Known rows, with every step that occurs:
saru-sogige: 43	-284	-17	85	-75	-324	-10	-69	-67	-192	-53	59	86	150	25	26	61	84	32	-117	-214	70	-36	-29	53	75	225	100	-25	-93	63	182	-86	-40	-146	5	51	-57	-41	-9	219	-215	84	-34	23	15
lige-sogige-rozo: 165	-207	-90	2	-116	-292	-8	-54	70	-243	-117	36	132	-94	-48	-33	-12	79	-35	-202	60	-15	-56	7	-188	-389	10	82	47	-45	105	-96	-249	88	172	-26	-69	26	-261	114	219	13	58	-7	-8	46
mapo-rovaf-saru-zizu: 5	86	164	128	-3	151	-58	-138	104	33	83	-117	153	73	-33	-50	216	24	139	-10	-65	-60	29	315	-77	-200	396	145	210	-191	-160	-27	-50	-342	28	129	137	-299	-11	103	-16	235	0	-33	84	47
rozo-sogige-lige-zizu: 43	-616	-354	-14	48	-431	-115	-131	184	-333	-129	206	-143	-17	-83	-193	104	72	-63	-134	203	-149	-4	106	-153	-567	66	20	10	-11	112	61	45	-275	-41	-37	-77	-124	-9	-55	168	2	3	-7	-42	25
kanuz-lige-zizu-saru-sogige: -28	-460	136	151	132	20	-98	-166	173	-543	12	153	138	104	-137	-281	259	52	32	-40	-106	-1	-59	-105	-279	-260	218	88	-78	190	-21	52	-218	-118	-99	-74	62	-234	-129	11	510	-200	83	-123	-56	119
forus-fadega: -18	-77	-77	-16	78	-242	-76	68	138	39	-50	-104	-78	58	89	-107	53	77	-43	39	222	36	-173	185	-201	-1	45	-26	45	20	-2	69	95	-172	-111	-15	-64	64	40	-5	-219	71	-51	74	-11	52
kanuz-saru-rovaf-mase: 11	26	-90	212	-113	158	113	-40	39	-150	37	-234	265	82	-38	103	142	-53	-6	-169	-172	18	178	-245	-81	280	251	192	272	-322	79	23	-331	-228	-32	4	451	-106	46	186	68	153	-16	40	-7	180
saru-tuke-lige-sogige: 39	-409	-213	181	-75	-229	39	-72	58	-153	-39	160	125	96	3	-184	16	107	-75	-150	86	-179	-74	134	98	-56	94	92	-366	-102	154	301	327	-96	-33	6	159	18	-169	-134	450	-124	28	-108	9	13
rozo-sogige: 76	-312	-134	126	12	-202	-85	-27	158	-125	-34	61	53	4	40	-16	-95	46	14	-92	-31	153	63	104	-3	-79	87	27	-162	-90	143	57	-37	-48	-119	-55	-112	40	125	64	90	-243	92	-2	-16	44
kanuz-lige-sogige-rozo: 47	-411	-205	68	-99	-143	27	-53	158	-315	-107	123	213	-63	-49	-327	-46	117	-74	-171	149	-224	-74	-84	-207	-555	166	105	-266	218	35	-257	-413	-46	38	-74	-118	18	-225	74	301	187	-2	-22	-21	181
rozo-sogige-lige-zizu-saru: 42	-378	-111	47	183	-184	-273	-171	319	-546	-86	185	-4	-120	-120	-59	305	57	54	-142	16	-49	-27	228	-246	-661	-53	65	29	-55	37	59	-85	-157	-65	-33	-34	-230	5	47	254	-189	130	-95	-36	104
zizu-saru-sogige-lige: 48	-151	27	20	74	-335	-250	-206	96	-594	-103	189	222	96	-43	113	404	147	70	-211	-270	-162	-124	74	41	-155	60	160	-45	-95	-26	109	-414	-15	-305	61	59	-196	-32	-16	300	-276	192	-123	93	152
lige-zizu-saru-sogige-vokim: 107	-185	235	42	101	-259	-172	-242	83	-494	-21	-98	53	224	-154	17	365	35	26	-40	-188	-94	29	-62	-281	-564	9	74	403	-168	-155	387	-135	-74	-18	33	-157	-389	-190	104	265	-172	115	-102	43	-54
rozo-sogige-lige-zizu-saru-kanuz: 130	-469	-89	11	176	-456	-300	-281	366	-588	-178	168	100	54	-143	68	289	126	98	-216	-60	-12	-270	346	-106	-705	-149	104	185	-130	-11	284	-160	-244	-67	-70	155	-165	41	72	255	-212	142	-168	-3	175
zizu-saru-rovaf: -39	190	283	68	93	-11	-121	-198	37	-244	116	-70	167	56	13	215	315	8	-1	-131	-221	126	62	11	-23	418	116	79	58	-269	-16	49	-264	-29	-143	82	238	-126	39	151	254	-56	170	-101	-14	116
rozo-sogige-vokim: 119	-259	-213	93	14	-380	-97	-103	163	-156	-36	-55	17	157	-3	-8	-32	69	-21	-51	-38	-104	64	78	-42	-403	4	47	-6	-139	-55	193	-88	-45	-171	22	-305	-110	119	99	-89	-124	82	29	73	-35
tuke-lige-sogige: 65	-337	42	75	20	46	12	-91	-13	-228	-6	192	-66	88	-44	-261	36	81	-26	-176	192	-255	17	275	-34	-111	102	25	-448	34	229	69	61	-102	-48	-87	-10	16	-66	-82	334	-67	15	-26	-82	62
lige-zizu-saru-rovaf-mase: -2	170	104	91	99	158	-54	-198	112	-331	-13	-196	81	14	-55	185	318	-103	-66	-184	13	26	174	-305	-267	-12	67	73	387	-206	23	154	25	-154	248	-72	438	-248	50	214	148	63	25	-5	0	56
mapo-rovaf-lige-zizu: 2	0	190	69	76	244	-3	-199	36	-94	94	105	-123	85	-39	-133	192	-5	-143	-127	449	-413	171	394	-41	-1	270	-4	-109	121	-68	-36	-45	-331	136	52	248	-214	-95	-29	12	571	-54	10	84	-8
tuke-lige-zizu-saru-kanuz: 75	-231	245	4	208	-10	-185	-267	76	-264	-20	139	-10	139	-136	-40	178	66	87	-54	134	10	-173	514	-75	-520	-134	-14	121	-162	-139	279	15	-287	62	-134	266	-167	-16	-3	289	-27	-18	-209	-97	102
lige-zizu-saru-sogige: 91	-227	261	112	79	-113	-162	-156	93	-473	-10	44	66	84	-141	21	285	30	80	-66	-154	133	-3	-7	-257	-130	51	67	235	-98	9	247	-31	-22	30	-29	86	-218	-158	40	446	-312	116	-109	-42	3
mapo-rovaf-saru: 87	271	322	105	18	304	-72	-79	142	34	161	-63	163	35	-31	-7	92	37	155	-85	-151	-134	115	484	55	126	208	178	-63	-163	-85	-202	-232	-259	7	129	48	-86	83	223	-105	151	81	-24	30	45
fadega-forus-mapo-rovaf-lige-zizu: 29	-145	345	138	128	565	-145	-116	14	-69	116	100	-94	133	-6	-127	-12	127	-54	-37	367	-547	20	208	-152	-10	419	18	-140	117	-102	-54	54	-482	404	75	327	-219	131	8	-317	461	-22	24	208	-135
rovaf-saru-tuke-lige-sogige-rozo: 200	-252	-209	182	-200	-387	-94	-40	251	-291	-11	71	406	-103	-35	-100	21	191	19	-147	49	-53	-164	462	-85	-664	146	192	-196	-143	-48	7	93	-218	162	22	91	-68	-203	35	368	24	58	-150	-19	24
zizu-saru: 19	204	314	54	126	214	-176	-45	103	-242	52	-6	108	-71	-39	127	189	7	109	-9	-132	124	-5	132	-104	8	-91	36	29	-63	-52	-9	-126	125	-27	16	27	-64	38	47	98	-212	122	-76	26	60
fadega-forus-mapo-rovaf-saru-sogige: 215	-135	485	281	2	240	-220	-79	47	-109	121	-36	284	217	66	8	-17	249	205	-87	-396	-131	-27	303	-35	173	544	282	-96	-246	-16	16	-347	-425	142	174	223	-103	273	219	-212	-119	216	-42	217	-38
rovaf-mase: 59	99	-164	64	-31	122	33	48	51	-45	-113	-104	73	1	15	76	-23	-60	-13	-70	52	-124	91	-198	-13	-263	2	65	155	8	46	33	51	-42	204	-63	175	-42	107	85	-194	72	-78	96	79	9
forus-mapo: -35	-175	81	93	8	-11	-10	7	107	111	-10	-56	-3	94	15	66	-134	67	102	104	-44	26	-231	49	-92	40	109	52	193	-158	7	-28	-58	-123	58	-45	83	44	59	-25	-293	70	-6	46	28	-17
fadega-forus-mapo-rovaf: 54	-98	437	129	113	382	-55	-43	-110	159	88	24	-13	118	98	-49	-168	108	45	-12	-124	-270	50	46	12	315	226	102	-91	-196	-78	-57	-245	-310	181	152	168	-40	241	167	-435	168	52	-5	212	-101

Rows:
-77	-247	-85	139	-70	111	11	-59	50	-124	3	-87	146	18	-122	-138	203	-27	133	100	-90	146	-35	-103	-239	-157	216	72	390	-148	-80	24	-105	-60	-70	47	123	-212	-161	-31	139	44	-81	-72	-34	101
kanuz-saru-zizu
-50	21	23	179	-104	142	-10	-155	94	-287	189	-36	266	96	-1	39	285	74	-18	-151	80	-178	83	195	-5	452	487	113	-147	-72	-12	-153	-309	-221	-210	70	439	-153	-45	33	239	364	60	-18	3	168
kanuz-saru-rovaf-lige
135	-133	59	117	-17	-287	-268	-256	162	-692	-55	124	246	-65	-69	152	314	138	-24	-168	208	-35	-50	260	-302	-610	196	68	185	20	-181	-39	-237	-66	190	-38	144	-340	-258	7	387	69	50	-95	39	34
rovaf-lige-zizu-saru-sogige-rozo
26	-109	275	32	217	256	-152	-152	15	-318	91	152	-93	-20	-121	-159	207	-9	28	3	220	5	31	347	-187	-411	-51	-79	-53	-81	-87	28	119	-203	52	-117	71	-202	-48	-45	285	-23	-31	-124	-130	-5
tuke-lige-zizu-saru
143	-42	124	163	-117	-192	-144	-33	138	-233	29	-37	285	88	-30	58	134	145	172	-72	-253	80	-81	192	-24	-106	307	183	-35	-86	31	38	-90	-94	-47	16	33	-104	50	112	235	-291	136	-25	8	25
rovaf-saru-sogige
-74	-469	-119	-30	55	-37	28	-136	155	-51	-84	81	45	165	-124	-245	-7	57	10	-33	131	-144	-219	15	-86	-552	47	14	23	252	-74	173	-85	-302	76	-123	200	-48	-61	-36	152	169	-117	-63	-56	125
saru-kanuz-lige-zizu
-35	42	32	168	67	34	-226	-89	267	-419	70	48	222	-94	-46	86	337	28	-17	-30	247	-68	-75	126	-129	-310	-1	22	74	146	-168	201	390	9	231	15	322	-303	-176	-153	289	88	37	-132	69	-39
rovaf-lige-zizu-saru-tuke
-54	37	302	30	116	12	-82	-235	66	-253	105	-80	-10	21	-88	118	343	-30	-28	-102	0	140	112	-37	-226	138	116	14	321	-237	-30	151	-28	-126	50	30	263	-235	-61	138	379	44	95	-100	-89	5
lige-zizu-saru-rovaf
180	-396	125	92	64	-411	-227	-284	-54	-561	-51	224	79	-3	-58	-65	149	117	-19	-109	55	104	28	346	-246	-682	13	65	124	-296	-169	65	-262	-226	4	-96	34	-235	-229	17	457	-100	7	-180	-83	43
tuke-lige-zizu-saru-sogige-rozo
-111	-188	153	58	194	375	-79	-89	242	-318	51	92	57	-33	-168	-289	182	-26	53	14	81	-51	-5	-13	-274	-414	-1	-7	-23	250	-120	-139	-145	-47	14	-94	12	-212	-97	17	305	89	14	-78	-88	105
kanuz-lige-zizu-saru
67	-663	-145	68	-77	-314	-22	-158	46	-551	-63	156	128	111	-191	-232	317	110	45	-126	-149	-163	-77	65	-213	-295	231	163	226	-58	14	130	-295	-294	-186	70	131	-232	-287	-42	342	-4	17	-87	-32	142
kanuz-saru-sogige-lige-zizu
142	-190	601	286	198	368	-326	-252	41	-490	98	162	103	209	6	11	236	197	41	-159	1	-379	45	283	-184	61	499	137	-140	-64	-90	139	-249	-357	254	87	396	-349	77	59	-3	61	182	-72	243	-48
fadega-forus-mapo-rovaf-lige-zizu-saru-sogige
59	155	166	220	-46	15	-55	-47	223	111	132	-86	345	10	37	49	77	64	80	-65	-230	1	14	318	176	178	150	235	-51	-236	-145	51	22	-256	29	216	183	-121	-61	148	-44	110	103	-103	88	42
mapo-rovaf-saru-tuke
65	-355	375	159	139	465	-132	-127	287	-13	103	7	227	233	-89	-318	-92	203	173	0	-65	-388	-224	311	-176	-412	417	197	-55	133	-200	-2	-291	-703	310	55	354	-129	271	201	-261	316	14	-85	114	94
fadega-forus-mapo-rovaf-saru-kanuz-lige-zizu
51	-123	190	168	61	7	-273	-204	166	-623	24	96	124	109	-98	65	421	88	17	-107	162	-121	-3	205	-177	-239	266	50	-60	175	-6	152	55	-50	71	-78	253	-346	-126	-59	429	-86	107	-75	44	21
rovaf-lige-zizu-saru-sogige
126	-283	59	54	34	-110	-128	-226	330	-515	-166	86	459	14	-129	-66	114	204	76	-249	-111	-90	-330	204	-161	-625	29	195	-89	105	-46	-62	-642	-12	46	-77	127	-25	-149	184	332	-38	110	-174	28	326
zizu-saru-kanuz-lige-sogige-rozo
155	-101	343	169	83	359	-172	-170	43	-223	68	-77	47	344	12	-131	64	206	-93	-205	236	-913	18	260	-71	-142	448	134	-338	110	-28	114	-164	-314	224	142	72	-249	129	105	-367	413	133	53	348	-99
fadega-forus-mapo-rovaf-lige-sogige-vokim
23	-259	205	101	121	174	-123	-193	314	-418	-89	75	339	180	-150	-166	241	151	101	-210	-184	-149	-280	157	-56	-283	110	161	-304	213	141	96	-368	-7	-69	-99	188	-29	-8	126	383	-193	149	-144	0	307
zizu-saru-kanuz-lige-sogige
-38	-472	-184	86	1	-246	32	-62	-6	-39	6	167	-37	21	-28	-216	8	4	-119	33	227	-102	3	100	11	-380	-49	-20	4	-80	-113	316	520	-284	52	-14	167	-132	-219	-211	302	123	-104	-132	-71	-101
saru-tuke-lige-zizu
13	-490	-311	142	99	-523	-264	-122	405	-563	-111	175	202	-118	-82	22	310	88	-1	-157	-68	42	-108	77	-103	-520	-57	106	119	-173	-31	282	148	-91	-28	50	101	-203	-115	-53	351	-237	128	-181	25	53
rozo-sogige-lige-zizu-saru-tuke
31	175	249	182	28	162	-177	-259	225	-548	78	11	232	85	-17	119	479	130	-57	-335	123	-242	31	214	-88	313	434	103	-338	58	195	49	-147	33	-53	17	382	-227	-41	54	538	60	221	-34	45	143
zizu-saru-rovaf-lige-sogige
163	-30	95	114	-76	-20	-36	-210	96	-280	-26	102	136	-2	-3	-45	130	143	-149	-380	307	-457	117	500	-18	-88	340	135	-292	49	55	-218	-426	-185	116	71	124	-161	-202	143	111	483	63	7	124	122
mapo-rovaf-lige-sogige-rozo
80	-407	252	116	123	-87	-164	-242	-25	-506	17	224	-24	130	-93	-113	250	104	43	-114	-3	54	30	263	-153	-304	116	20	-123	-149	-20	280	-25	-203	-103	-79	93	-230	-112	-67	537	-237	65	-151	-89	25
tuke-lige-zizu-saru-sogige
51	-210	127	234	63	-30	-149	-103	159	-396	-5	145	238	33	-35	-88	228	103	-14	-187	-80	-35	-69	244	11	-80	3	127	-318	-155	78	271	194	47	-60	-7	168	-75	-110	-59	507	-308	152	-214	-13	52
zizu-saru-tuke-lige-sogige
91	-232	10	122	-46	133	-34	-75	441	-293	-34	-9	383	144	-183	-245	104	225	178	-190	-82	-236	-344	308	-71	-449	358	212	-332	321	138	1	-166	-196	56	-91	178	4	49	166	271	-31	94	-42	-31	246
rovaf-saru-kanuz-lige-sogige
101	-56	132	99	76	-154	-253	-285	143	-624	30	-38	101	226	-121	90	444	114	-21	-89	143	-355	-10	182	-226	-609	151	36	143	76	-209	308	-72	-73	26	5	12	-501	-163	4	270	71	87	-60	138	-32
rovaf-lige-zizu-saru-sogige-vokim
27	-237	521	288	154	154	-226	-317	193	-439	86	76	95	286	-47	47	282	156	90	-125	41	-224	-103	481	-135	141	511	171	19	-178	-39	102	-373	-351	26	42	389	-344	-94	32	89	190	129	-58	141	62
forus-mapo-rovaf-lige-zizu-saru-sogige
45	-300	-276	125	118	-262	-188	-274	315	-625	-145	5	125	-28	-38	127	372	-14	-69	-354	6	-139	147	-115	-211	-431	127	141	227	-272	104	181	-131	-317	6	-78	361	-276	120	149	224	0	102	-21	61	165
rozo-sogige-lige-zizu-saru-rovaf-mase
-10	-561	-125	208	-53	-17	63	-57	76	-137	92	134	142	8	-123	-275	61	-4	-11	36	79	32	3	130	-128	-241	48	62	146	-186	-115	218	242	-310	-39	6	221	-126	-257	-148	332	90	-94	-186	-131	8
kanuz-saru-tuke-lige-zizu
112	-305	300	274	69	293	-163	-51	95	58	197	90	141	105	8	-235	-86	153	52	16	24	-290	-22	428	-53	-269	356	149	-66	-236	-212	158	320	-679	361	152	373	-171	122	46	-137	232	17	-130	115	-197
fadega-forus-mapo-rovaf-saru-tuke-lige-zizu
-30	-67	105	141	68	-65	-135	-50	180	-212	12	-13	158	-100	-78	86	251	-27	22	26	-166	236	-70	-103	-188	-233	-172	43	377	-86	-140	293	298	56	187	59	171	-177	-216	-12	269	-183	56	-172	-13	-54
lige-zizu-saru-tuke
119	-153	-67	186	-236	-167	-44	-222	180	-514	60	-35	372	-20	-77	15	299	153	-111	-338	157	-219	19	225	-223	116	481	199	-115	-120	96	-228	-550	-166	-6	85	360	-147	-279	120	416	400	92	-43	-18	202
kanuz-saru-rovaf-lige-sogige-rozo
133	-237	137	63	3	-199	-113	-247	121	-401	-6	124	83	123	-109	-173	347	147	37	-235	-105	-368	5	410	-31	-320	386	237	51	-139	-54	86	-285	-510	-96	143	148	-307	-146	139	172	190	83	-57	50	73
mapo-rovaf-saru-sogige-lige-zizu
80	-114	-25	4	-32	-120	10	-92	79	-213	-50	-154	-7	221	-101	-91	142	26	-47	-118	28	-377	-1	-45	-136	-361	23	49	75	5	71	235	-29	67	29	47	-206	-117	-111	101	49	46	74	23	78	-41
lige-sogige-vokim
110	-361	197	70	151	-262	-203	-306	-27	-521	33	80	-44	281	-112	-128	309	76	-13	-59	10	-211	29	289	-192	-677	40	32	100	-202	-222	424	-102	-228	-158	-6	-137	-387	-101	15	335	-108	62	-145	25	-22
tuke-lige-zizu-saru-sogige-vokim
41	-552	-237	-60	-22	-524	-37	-182	0	-468	-150	173	-50	90	-95	-141	251	99	-79	-153	22	-273	-95	-66	-82	-409	154	70	129	4	27	249	-46	-250	-87	7	86	-216	-200	-115	340	5	6	-24	22	6
saru-sogige-lige-zizu
-47	-104	260	51	176	65	-106	-297	-35	-304	144	96	-99	64	-55	-37	313	0	-85	-112	184	-8	106	265	-147	-43	132	-29	3	-261	-76	124	34	-320	-79	-39	269	-251	-30	42	448	81	36	-135	-139	48
tuke-lige-zizu-saru-rovaf
-27	155	235	90	138	285	-232	-127	191	-426	82	35	26	-72	-107	13	362	6	12	-21	342	-127	-12	254	-259	-305	114	-56	-13	265	-89	-66	170	-32	234	-62	180	-299	-103	-47	244	170	33	-41	-3	3
rovaf-lige-zizu-saru
49	-501	9	102	39	-260	-145	-224	174	-562	-71	178	269	-34	-100	-172	169	112	20	-95	-32	62	-80	-33	-326	-739	151	120	142	42	-192	-97	-472	-97	-11	-97	-21	-230	-271	84	466	-38	55	-139	-38	150
kanuz-lige-zizu-saru-sogige-rozo
35	83	215	10	141	99	-251	-241	270	-404	-22	23	110	103	-122	131	346	100	57	-90	269	-147	-224	377	-113	-416	-18	2	131	150	-136	181	74	-153	220	-91	399	-245	-59	-11	212	96	4	-108	48	90
rovaf-lige-zizu-saru-kanuz
